Each row comes from the steps of one walk. Every step used is in the known rows, and no mark comes twice. Write the walk behind each row, first mark first.
Known rows:
ronem/gatakep/tizon/boro/lonol/meze: [-1.18 -1.85 -1.61  5.19 -1.29  1.93 -0.04  0.65  3.63  5.24 -1.03  3.90
  0.51  4.51  2.72  0.26 -0.92 -2.02  1.83  1.14  3.00 -3.89]
boro/lonol/meze: [ 0.88 -4.27 -2.90  4.90 -1.71  1.57  2.90  1.96  3.12  2.52 -0.29  0.04
  0.88  1.12  1.05 -0.26  1.92 -1.42 -0.14  2.71  0.65 -0.61]
semin/tizon/gatakep: [ 2.10 -0.78 -0.38 -0.47 -0.83 -0.34 -1.86  1.42  2.50  1.15 -0.84  0.78
 -1.76  3.65  0.17  1.32  0.05  1.00  0.82  0.26 -0.29 -2.39]
lonol/boro/ronem/gatakep: [-0.35  5.41 -1.16  1.44  1.41 -0.32  2.25  1.69 -3.85  1.29  0.58  2.03
  0.87 -1.25  2.79  0.26  0.10  0.13  0.75  1.03  0.12 -1.01]
meze/ronem/boro/tizon/gatakep: [ 1.92  8.08 -2.48 -3.71 -2.22  0.13 -1.40 -0.08 -2.37  0.21 -2.18  3.64
 -0.96  0.28  3.57  1.76  1.80  0.13 -1.79 -0.15  1.75 -0.18]
tizon/boro/lonol: [ 0.14 -5.38 -0.57  2.14 -0.78 -0.67 -0.72 -0.03 -1.19  2.73 -1.87  4.39
 -0.73  3.07  1.83 -0.68  1.05 -3.00 -2.02  0.00  1.76  0.25]
ronem/gatakep/tizon: [-1.39  0.41 -0.34  4.18  0.06  1.96  1.33 -0.01  2.77  4.91 -0.55  2.21
 -0.16  4.17  2.40  1.21 -1.43 -1.28  2.25  0.72  2.04 -4.23]
tizon/gatakep/ronem/boro/lonol: [-0.66 -1.00  0.38  1.33 -2.04 -0.42  1.22  1.25 -0.27  0.38 -0.79  0.10
 -0.25  1.51  4.74  1.84 -1.72  0.17 -0.10 -1.21  4.70 -4.16]
tizon/gatakep/ronem/boro/lonol/meze: [-0.41 -2.02 -0.85  0.99 -2.85 -0.01  1.22  1.73  0.77  0.25 -0.30  0.15
  0.12  1.71  4.99  1.70 -1.15  0.45  0.21 -0.66  4.44 -4.04]
lonol/boro: [-0.30  1.17 -2.15 -1.96  0.41  0.89  2.66  1.08 -4.50  0.66  1.43  0.99
 -1.32  0.11  1.45  1.19  0.58  0.88 -0.63 -0.42 -1.10  0.31]
lonol/meze/ronem/gatakep/tizon: [ 0.25 -0.88 -5.69 -1.86 -3.46  3.71  0.67  1.81  3.77  3.10  1.12  3.54
  1.05  2.86  2.98  1.05  1.81 -1.08 -0.56  1.78  0.20 -1.95]
meze/lonol/boro: [ 1.47 -1.07 -3.75 -6.56  2.44  1.24  4.47  0.86 -4.19  2.38  2.19  1.89
 -0.33 -0.19  1.26  2.69  3.81 -2.08 -1.88 -0.64  0.04 -1.30]
tizon/gatakep/ronem: [-0.84 -4.55  0.76 -0.38 -1.66 -0.08  0.94  1.46  0.36  0.67  0.50  0.07
 -0.21  2.69  4.28  1.73 -1.83 -0.51 -1.22 -1.66  2.78 -4.60]
gatakep/ronem/boro/lonol: [-0.84 -0.07 -2.19 -0.80  0.10 -0.33  1.65 -0.08  0.07  1.84  0.18  0.84
 -1.26  3.32  3.01  2.28 -0.18  0.95 -2.38 -0.29  3.84  0.52]
semin/tizon/gatakep/ronem/boro/lonol/meze: [ 1.82 -0.49 -2.37 -0.24 -1.79 -0.28 -2.00  2.21  4.13  1.15 -0.47  0.54
 -1.23  3.90  0.90  1.74 -0.25  2.07  0.15  0.71  2.05 -1.93]
ronem/boro/lonol: [ 0.63  4.60 -1.37  2.76 -0.48 -0.29  2.66 -0.86 -1.88  1.35 -2.55  0.56
 -1.48  0.42  2.69  1.26  1.51  0.44  1.74  1.11  2.83  0.70]
lonol/meze/ronem/gatakep: [ 1.27 -1.64 -5.38 -1.74 -3.68  3.72  1.62  1.82  2.42  2.36  0.96  3.78
  1.44  1.90  3.74  0.63  2.24 -1.06 -1.23  1.74 -0.36 -1.41]
ronem/gatakep/tizon/boro: [-1.31 -1.04 -0.39  3.30 -0.28  1.32 -0.27 -0.29  2.00  5.06 -1.03  4.22
 -0.36  5.01  2.82  0.73 -1.42 -1.96  1.55  0.23  2.58 -3.70]
gatakep/tizon/boro/ronem: [-3.04 -0.09 -1.57 -1.37  0.85 -1.93 -3.55 -0.49  2.68  3.95 -0.18  3.46
 -2.07  6.05  0.32  1.07  0.79 -2.06  1.22  1.00  1.53 -1.05]
ronem/gatakep: [ 0.74 -1.36  0.46  4.17 -0.08  2.04  3.24 -0.01 -0.02  3.51 -1.00  2.57
  0.62  2.16  3.95  0.30 -0.59 -1.34  0.79  0.35  0.97 -3.09]
boro/lonol/meze/ronem: [ 0.86 -1.83 -4.09  3.23 -2.70  2.48  2.06  2.40  2.79  2.58 -0.33  1.12
  1.34  0.35  1.24  0.01  1.85 -2.03 -1.59  2.48  0.88 -0.71]

Write each row's walk:
[ 1.27  2.10 -1.08 -1.43  0.17 -1.22 -0.42  2.05 -3.22 -0.30  0.81  0.84
 -1.15  0.40  1.87  1.02  0.01  2.29 -1.68 -1.06  0.36 -0.86]
lonol/boro/tizon/gatakep/ronem
[ 0.44 -5.22 -3.19  0.31 -2.62  0.64 -1.18  1.01  0.22  2.53 -1.24  5.29
  0.18  2.79  2.26 -0.76  1.91 -3.01 -2.71  0.72  1.62  0.45]
tizon/boro/lonol/meze/ronem
[-1.43 -1.02 -0.37  5.65 -0.44  1.46 -0.08  0.12  2.52  5.36 -1.59  3.92
  0.15  4.38  2.42  0.40 -1.57 -2.33  1.61  0.55  3.32 -4.04]
ronem/gatakep/tizon/boro/lonol
[ 2.06 -3.00 -1.89 -3.15  0.08 -1.05 -3.73 -0.01  1.57  2.37 -0.90  4.13
 -2.72  5.93 -0.64  0.64  1.55  0.27 -1.41  0.35 -1.01  1.47]
semin/tizon/boro
[-0.86 -0.41 -2.30 -3.91  0.31 -0.57  1.36 -0.74 -0.65  1.41  0.82  1.37
 -2.05  4.22  3.61  2.72  0.25  1.54 -2.33 -0.91  2.83  0.97]
gatakep/ronem/boro
[-2.86 -2.50 -1.81 -2.06  0.08 -0.64 -2.91 -0.91  2.34  4.12 -0.01  3.28
 -2.85  6.89  0.14  1.52  0.48 -1.66  0.50 -0.08  1.36 -1.10]
gatakep/tizon/boro
[-0.20 -2.29 -0.36 -1.53  0.63 -2.76 -2.07 -0.57 -1.72  1.86 -1.18  5.52
 -0.60  3.34  2.92 -0.81  2.08 -2.66 -1.10  0.62  0.54  0.94]
tizon/boro/ronem
[-0.46 -1.12 -3.50 -1.16 -0.76  0.10  1.69  0.43  1.17  1.71  0.58  0.94
 -0.87  3.47  3.28  2.18  0.41  1.28 -2.13  0.20  3.72  0.73]
gatakep/ronem/boro/lonol/meze
[ 2.45 -2.13 -3.86 -1.45 -1.54  0.13 -3.94  1.51  3.07  2.69 -1.17  4.48
 -1.32  4.55 -0.88  0.21  1.78 -0.46 -2.25  1.46 -0.09  1.20]
semin/tizon/boro/lonol/meze/ronem
[ 1.08 -1.42 -3.77  5.04 -2.85  3.06  2.44  2.59  2.98  3.12 -0.80  1.77
  2.06  0.16  1.99 -0.27  1.12 -2.20 -1.17  2.50  1.59 -1.76]
boro/lonol/meze/ronem/gatakep
[ 0.20 -1.84 -5.78 -2.39 -3.73  3.32 -0.45  1.62  3.24  3.16  0.77  4.89
  0.93  3.45  3.24  0.73  1.85 -1.47 -1.06  1.45  0.62 -1.59]
lonol/meze/ronem/gatakep/tizon/boro
[ 0.99 -2.43 -5.86 -4.17 -3.33  2.92  1.05  1.59  2.12  1.56  1.49  2.85
  0.46  2.18  2.65  0.93  3.24 -0.88 -1.94  1.67 -1.16  0.09]
lonol/meze/ronem
[-2.85 -2.22 -1.74  1.11 -0.09 -0.51 -2.55 -0.14  3.08  4.59 -0.69  2.71
 -2.20  5.86 -0.44  1.04  0.04 -2.31  0.52  0.57  2.36 -1.53]
gatakep/tizon/boro/lonol
[ 1.16  1.40 -3.45 -5.98  3.23 -0.09  3.74  1.17 -3.89  2.25  1.94  1.87
  0.40 -0.97  1.37  2.24  4.09 -2.46 -1.32  0.41  0.28 -1.24]
meze/lonol/boro/ronem
[ 2.22  1.89 -6.15 -4.57 -3.27  1.57 -0.17  1.01  1.42  0.81  0.23  3.14
 -0.22  1.84  3.12  1.03  4.10  0.86 -1.12  1.77 -0.21  1.23]
lonol/meze/ronem/boro/tizon
[-0.83  3.34 -2.70  1.02 -2.14  2.86 -1.00  1.01  0.97  4.40 -1.45  5.30
  0.97  2.09  2.49  0.96 -0.90 -3.29 -1.98  0.35  2.70 -3.08]
meze/ronem/gatakep/tizon/boro/lonol
[-2.54 -1.58 -3.77 -0.25 -1.60  0.56 -3.15  0.58  3.93  4.44 -0.22  3.56
 -1.37  5.59 -0.04  1.13  0.67 -2.35 -0.25  0.99  2.38 -1.46]
gatakep/tizon/boro/lonol/meze/ronem
[ 0.58  0.80 -2.01 -3.70  0.65 -1.76 -0.44 -0.73 -0.02  1.09  0.27  1.60
 -2.30  4.54  3.07  2.31  0.91  2.46 -2.75 -0.67  2.65  1.66]
gatakep/ronem/boro/tizon
[ 2.54  5.93 -0.06 -0.37 -0.64 -2.46 -0.60 -1.07 -2.09 -0.48 -2.88  1.36
 -2.32  1.36  3.79  1.29  2.14  2.39  2.01  0.17  2.14  0.10]
ronem/boro/tizon/gatakep
[ 2.81  0.15 -2.86 -5.63  2.13 -0.04  2.51  1.34 -3.65  1.58  1.24  1.75
 -0.34 -0.42  1.45  2.34  3.88 -1.31 -1.77 -0.73  0.56 -2.13]
meze/lonol/boro/tizon/gatakep
[ 2.16  1.86 -5.44 -3.73 -4.02  1.54 -0.29  1.47  1.36  0.30 -0.10  3.05
  0.15  1.37  3.90  1.09  3.35  0.69 -0.50  1.43  0.49 -0.30]
lonol/meze/ronem/boro/tizon/gatakep
[-0.64 -1.14  0.32 -0.90 -1.87 -0.44  0.93  0.75 -0.76  0.03 -0.31  0.36
 -0.73  2.30  5.10  2.20 -1.47  0.54 -0.02 -1.69  3.95 -3.99]
tizon/gatakep/ronem/boro
[ 0.73  3.17 -2.18 -0.57 -1.87  3.30  1.34  0.70 -0.92  3.00 -0.82  4.47
  1.25  0.84  3.66  1.02 -0.14 -2.44 -2.54 -0.02  1.03 -2.30]
meze/ronem/gatakep
